Known rows, with every way that one mark hangs from another:
(J_736 (J_30 (J_50 J_117)) (J_339 (J_205 J_887))): [-42 -22  18  31 -15  17  -2 -10  -3  20  -3   3 -25  -3 -33 -18 -15  -3
 -37  23 -23   7 -14  -8   8  10 -32]
(J_30 J_50 J_736): [ -9  -6  15   2   6 -14  26 -62   7  14  -2 -15 -24  -5 -12 -29  14 -21
 -27  15 -22 -26  19 -26  13  -7  22]
(J_30 J_50): [ -7  -8   6   4   4  -9  30 -16   0  10   0  -7 -12   6 -21 -19 -12  -7
 -22   1 -16 -12   3  -9   7  -3  14]
(J_205 (J_117 (J_50 J_559)) (J_339 (J_736 J_30))): [ 29  -9  24 -11  13   8   6  22   0  11   2 -10  46 -37 -19 -22  19  25
  -4  32   3  25  38 -26  16  -6 -44]
(J_661 (J_887 J_205)): [-10   3   5  10   8  -6  27  14   1  18 -12  -7 -14  18 -13 -12  17   3
   2 -42  -5  17 -20   8  18   6 -22]
(J_559 (J_50 (J_30 J_736) (J_117 (J_205 J_887)))): [111  -3   4  23   8 -32  12 -28   5  38 -20  53  -9 -12   1  11  19  12
  -3   3 -25 -26  15 -38  39  -3 -57]
(J_887 (J_205 (J_117 J_50))): [ 73   2  18 -25 -11 -21  36  -8  -5  13 -11 -27  23 -19   7  -8   4  16
   3 -15 -11   5   6  -7  21  -7  -9]
(J_50 (J_30 J_736) (J_117 J_205) J_559): [ 59   2  -2  10  27 -47   3 -52  18  28 -31  59  18  -7  31  17  59   7
  36 -23   5 -20  27 -50  16   5 -45]
(J_169 (J_50 (J_117 J_205) J_559) J_206): [ 90 -20 -19   5  12 -50  38  28   1  20  -2  75  50 -15   5  -4  -3  -8
  -5 -21 -12 -24  42 -19 -13  -3 -31]
(J_169 (J_50 (J_30 J_736) J_117 J_559) J_206): [ 59 -23  -7  20  33 -48  23  14  12  43  -8  66  42  -2  17  -3  24 -20
   8 -32  -2 -38  58 -30   1  -1 -32]
(J_206 (J_169 J_50)): [ 53   0  -9  19  -4  -7  37  10  -6   2  -3  -5  26 -17   6  -7   1  19
 -18  13  -2 -15  14 -12   3  -6   3]
(J_205 (J_117 J_50) J_339): [ 31   2  26 -38  15 -15  23  38   2  -4   4 -16  38 -33 -32 -32   3  33
  -5  24  -4  18  21 -14  19 -13 -38]
(J_736 J_339): [-62  -9   6   1 -14  20 -18  15  -2   8   6   6 -13   7   9 -18 -18  -8
 -19  32   6   2  13   9 -12   7  -2]
(J_205 J_117 (J_339 J_736)): [  7   9  26 -14  13   1 -18  28   9  -8   5 -28  33 -25  -6 -18  15  24
  12   2   7  10  16 -11   8  -8 -33]
(J_206 (J_169 (J_50 J_117))): [ 68  -3  -9  20   4 -19  35   9   2  11  -4  11  33 -24   3  -2   3  34
  -8   3  -5 -23  12 -14   3  -5  -7]
(J_661 (J_169 J_50 J_206) J_887): [-33 -18  -5  52  37  -7  36  74  -6  47  -3  45  23  19 -29 -12   6  16
 -31  -6 -14  10  -9  27   0   7 -50]
(J_169 J_206): [ 24  -5   2   5  -1 -16   6  27  -2   9   6  22  12  -3   3  -8  -7 -18
  -5   1  -7 -17  25  10 -10  -5  -9]
(J_736 J_30): [-13  -9   6  19  -7  27 -14  -6  -8  11   6   1  -9  -2  -6   1  11 -16
 -12  18  -6  17   7   2  10   3 -27]
(J_559 (J_50 J_30)): [ 55  -8   0  27  10  -5   6  17  -4  34  -6  37 -11  10   9  13  -7  -2
  -7   5  -5 -16  12 -16  27   1 -32]
(J_339 J_205 J_736): [ 32   0   0  24  -7  -1 -26 -28  -3 -13 -10 -13  -1  -3   6  35  -2   8
   3 -19  10 -14 -19  -7 -13   6  20]
(J_117 (J_50 J_30) (J_205 (J_339 J_736) J_887)): [ 93  -4  10  -7 -14 -20  18 -21 -14   0 -30  -3  23 -15 -40  -1  18  13
 -21  10  -7  18  35 -32  29  -5 -47]
(J_205 (J_117 (J_50 J_559)) J_887): [ 76   3   9 -19   4 -17  54  17   1  14 -14  -3  47 -32 -16 -28  16  41
  10  19 -20  23   2 -24  25  -6 -30]
(J_339 (J_736 (J_30 J_50))): [ -4 -17   9  34 -10  27 -17 -34  -7  20   3 -14 -11   0 -10   3   5 -17
 -22  16  -8  -3  19  -4   4   3   4]
(J_887 (J_205 J_339)): [  3   5  18 -18  -5 -10  14   4   2  -8  -9 -36   1  -5  -7 -12   0  -7
  -5 -48   0  11   9 -14  14  -4 -19]
(J_117 (J_50 J_559)): [ 38 -14  -7 -11   7 -14  43  -4  -5  15  -9  21  22 -14  -8  -5  -4  13
 -10  20   1   6  23 -20   2   1   8]
(J_887 J_205): [ 26   3   8  -6 -14 -10  16 -17  -2   4 -12 -24  -4   1  13   3   1  -8
   1 -41  -4   0  -2  -5  10   0   1]
(J_30 (J_50 (J_117 J_205) J_559) J_736): [ 34  -6   5   0  17 -45  40 -75  16  22 -15  31  -3 -19  -3 -20  28  -2
  -7   1 -23 -30  24 -50  10  -4  -2]
(J_205 (J_117 (J_50 J_30)) J_887): [ 80   4  17 -12   3 -17  34  13  -1  20 -18 -12  39 -19 -18 -17  22  35
  10  15 -18  17   3 -15  37  -7 -41]

Rows:
[  8 -10  21   5   4  -7  15 -18   7  15 -12 -21   5 -11 -10  -8   8  -4
  -7 -51  -4   4  22 -29  15   1 -24]
(J_887 (J_205 (J_339 (J_736 (J_30 (J_50 J_117 J_559))))))
[ 54   6   6 -13   3 -31  11  -2   9  -7 -14  17  17 -24 -31  -6  11  28
   5 -17 -17   7  -2 -22  14  -4 -53]
(J_50 (J_117 (J_205 J_339 J_887)))
[-20  -8  16  15  18 -16 -30 -27  18  38 -14  28  -7   4  19   4  31   1
  15   0   6 -26  26 -17  12   6 -30]
(J_50 (J_30 (J_736 J_339)) J_117)
[ -4  -5   8  22  27 -29  -4 -28  23  33 -30  42   8   0  23   5  41  12
  29 -22   8 -15  11 -46  12  12 -38]
(J_50 (J_30 (J_736 (J_339 (J_205 J_887)))) J_117 J_559)
[  9 -17  12  -1  -1  -6   5 -30  -6  30 -12   8  -4  -1  -4  -8  11  -6
 -22  40   3 -10  43 -14  15   0  -2]
(J_117 (J_50 (J_30 (J_736 J_339))))
[-30   7  17  33  29  -4  32  39   2  41 -19  -1  14  11  -7  -7  29  44
   2 -28 -11  29 -44  18  23   8 -57]
(J_661 J_169 (J_887 (J_205 J_117)))
[ 42 -20  -7  19  21 -32  24  14   2  32  -6  47  34   7  21  -9  21 -39
  -4 -20   2 -29  62 -27   0  -2 -21]
(J_169 (J_50 (J_30 J_736) J_559) J_206)
[ 84   7  12  -1   1 -26  26   2  -3  -2 -23 -14  27 -16 -18   7  11  36
  11  -7 -10   9 -29 -19  24  -2 -28]
(J_339 (J_205 (J_117 (J_50 J_30)) J_887))
[ -3  -9  23  15   2  13   1   1   7   6  -7 -27   6 -19 -55 -23  10  10
 -20 -11 -20  18  13 -24  23  -2 -45]
(J_205 (J_339 (J_736 (J_30 (J_50 J_117)))) J_887)
[-85 -26  12  24 -10  35   2   0  -6  30   8  14 -21   8  -5 -34  -8 -29
 -39  46  -7  13  27  -9   1  10 -19]
(J_736 (J_30 (J_50 J_559)) J_339)
[ 95  -3   2   5   3 -26  26  15   2  17  -7  46   1 -25 -26  -4 -13  26
 -16   4 -29  -7   3 -29  27  -5 -58]
(J_559 (J_50 (J_117 (J_205 J_339 J_887))))
[ 66  -2  -7  30  22 -29  37 -11  10  26 -18  25  37 -18  25   1  34  25
   7  -8   5 -29  30 -40  12  -1 -17]
(J_206 (J_169 (J_50 (J_30 J_736) J_117 J_559)))
[ 91   0 -18  17   4 -31  49   0   2   8 -13  33  43 -29  14  -1  13  34
  -3   3  -4 -18  17 -31   1  -2 -16]
(J_206 (J_169 (J_50 (J_117 J_205) J_559)))
[ 21  -8   5  39 -13  21 -37 -34  -9  -4  -5 -13  -7  -4   0  36   7  -4
  -6  -4   6   0 -15  -5  -5   8  -2]
(J_339 J_205 (J_736 J_30))
[-21 -20  -4  52  45 -19  35  73   2  55  -5  60  30  12 -33  -7   7  31
 -21 -17 -17   2 -13  25   0   8 -59]
(J_661 (J_169 (J_50 J_117) J_206) J_887)
[ 30  -9  10  44 -17  16  -5 -42  -8   0 -14 -29 -11  -6 -28  14   4  -2
 -21  -9 -18   4 -21 -18  10   5  -5]
(J_339 (J_205 J_887) (J_736 (J_30 J_50)))
[ 31 -13   2  27  18 -28  32  45  -2  25 -11  41  47 -14 -31  -5  -4  25
 -30 -12 -23   0   8  -1   1  -2 -64]
(J_661 (J_169 (J_50 (J_117 (J_205 J_339 J_887))) J_206))
[  5  -4  17   2 -12  -1   1  16  -5   8 -14  -5   8  -4  -4 -11  -6  21
  -9  25  -1   9  -9  -6   9   5 -27]
(J_736 (J_339 (J_205 (J_117 (J_50 J_30)) J_887)))
[ 49  -4  27 -16  -2  -3  22   0  -2  13 -10 -32  33 -28  -3 -14  17  12
  -2 -18  -1  21  30 -26  23  -6 -34]
(J_887 (J_205 (J_117 (J_50 J_559)) (J_339 (J_736 J_30))))
[ 39 -15  -4   1  15 -18  33  -4  -4  29 -19  28  24   2   0   6  11   9
   2   7  11   3  30 -25  14   4  -9]
(J_117 (J_50 J_30 J_559))
[ 90  -6   3  -9 -11 -30  18 -61 -13  13 -23  21   5 -10  -5   7  29  -5
 -17  31  -6  -8  39 -27  22  -5 -18]
(J_117 (J_50 (J_30 J_736)) J_205)
[ 78  -5  -2  27  -5  -8  17  -2  -4   5  -5   7  33 -34  -7   0  14  26
 -20  13  -6 -11  29 -23   7  -5 -34]
(J_206 (J_169 (J_50 (J_117 (J_205 (J_339 (J_736 J_30)))))))
[ 95   3  11   8 -10 -11   8 -19  -5  -5 -18 -27  31 -28 -14  14   6  40
   3   1 -10   2 -22 -16   9  -2  -2]
(J_339 (J_205 (J_117 J_50) J_887) J_736)
[ 46   7  29 -25  23 -23  41  19  10  10 -21 -16  47 -33 -29 -42  40  32
   9   8 -10  27  28 -48  42 -10 -64]
(J_205 (J_117 (J_50 (J_30 J_736) J_559)) J_339 J_887)
[-67   2  17  31  31   1  30  44   2  30 -20  -6   1  16 -30 -11  20  32
 -16 -41  -5  35 -34  12  20   9 -60]
(J_661 J_169 (J_887 (J_205 J_339)))
[ 83   7   8   0   9 -29  35   4   0   0 -26  -2  36 -17 -10   6  17  38
  18 -12  -6  12 -25 -29  23   0 -29]
(J_339 (J_205 (J_117 (J_50 J_30 J_559)) J_887))
[-38 -13  20  24 -11  21  13   5  -3  17  -3  -1  -6  -6 -11 -33  -2  -3
 -26  33 -18  21  -9 -20  11   8 -38]
(J_736 (J_30 (J_50 J_559)) (J_339 (J_205 J_117 J_887)))
[ 51   6   8   2  27 -46  11 -33  22  17 -36  42  24 -15   2  -2  61  13
  30 -34  -2  -3  27 -63  28   2 -71]
(J_50 (J_30 J_736) (J_117 (J_205 J_339 J_887)) J_559)
[-14  -7   8   4  17 -19  40 -59  12  19  -7   3 -13  -7   0 -31  21 -19
 -16   7 -15 -23  25 -42   9  -4  20]
(J_30 (J_50 J_559) J_736)
[ 70 -10   7  26  22 -24   2 -13  10  48  -9  51 -11  -5  10  13  11   8
   1   2 -13 -35  18 -29  31  -1 -39]
(J_559 (J_50 (J_30 J_736) J_117))
[ 37  -6  -1   5  15 -19  -2 -11  11   8 -12  45  27 -24  -3   8  26  17
  15 -13   2   7  21 -37   1   5 -52]
(J_50 (J_117 (J_205 (J_339 (J_736 J_30)))) J_559)
[ 53   4  31 -29   4 -24  29  14   0   9 -15 -33  28 -15  -6 -15  13  16
   5 -31   0  13  21 -19  32  -9 -40]
(J_887 (J_205 (J_117 (J_50 J_30)) J_339))
[ 99  -3   5  17  13 -30  15  15   3  28 -17  52   3  -9 -17   8   2  21
  -4  -8 -19 -10  10 -33  38  -2 -75]
(J_559 (J_50 J_30 (J_117 (J_205 J_339 J_887))))
[ -1  -8  21   6  -4   3  16 -18   1   8 -10 -33   0  -5  -7 -13   8 -17
 -15 -44  -2  10  24 -29  15   0 -17]
(J_887 (J_205 (J_339 (J_736 (J_30 (J_50 J_559))))))
[ 49  -6  -3   2  11 -39  54 -26  10  17 -18  32  11 -12 -21 -16   6  16
  -3 -16 -25  -9   1 -37  12   0 -17]
(J_30 (J_50 (J_117 (J_205 J_887)) J_559))
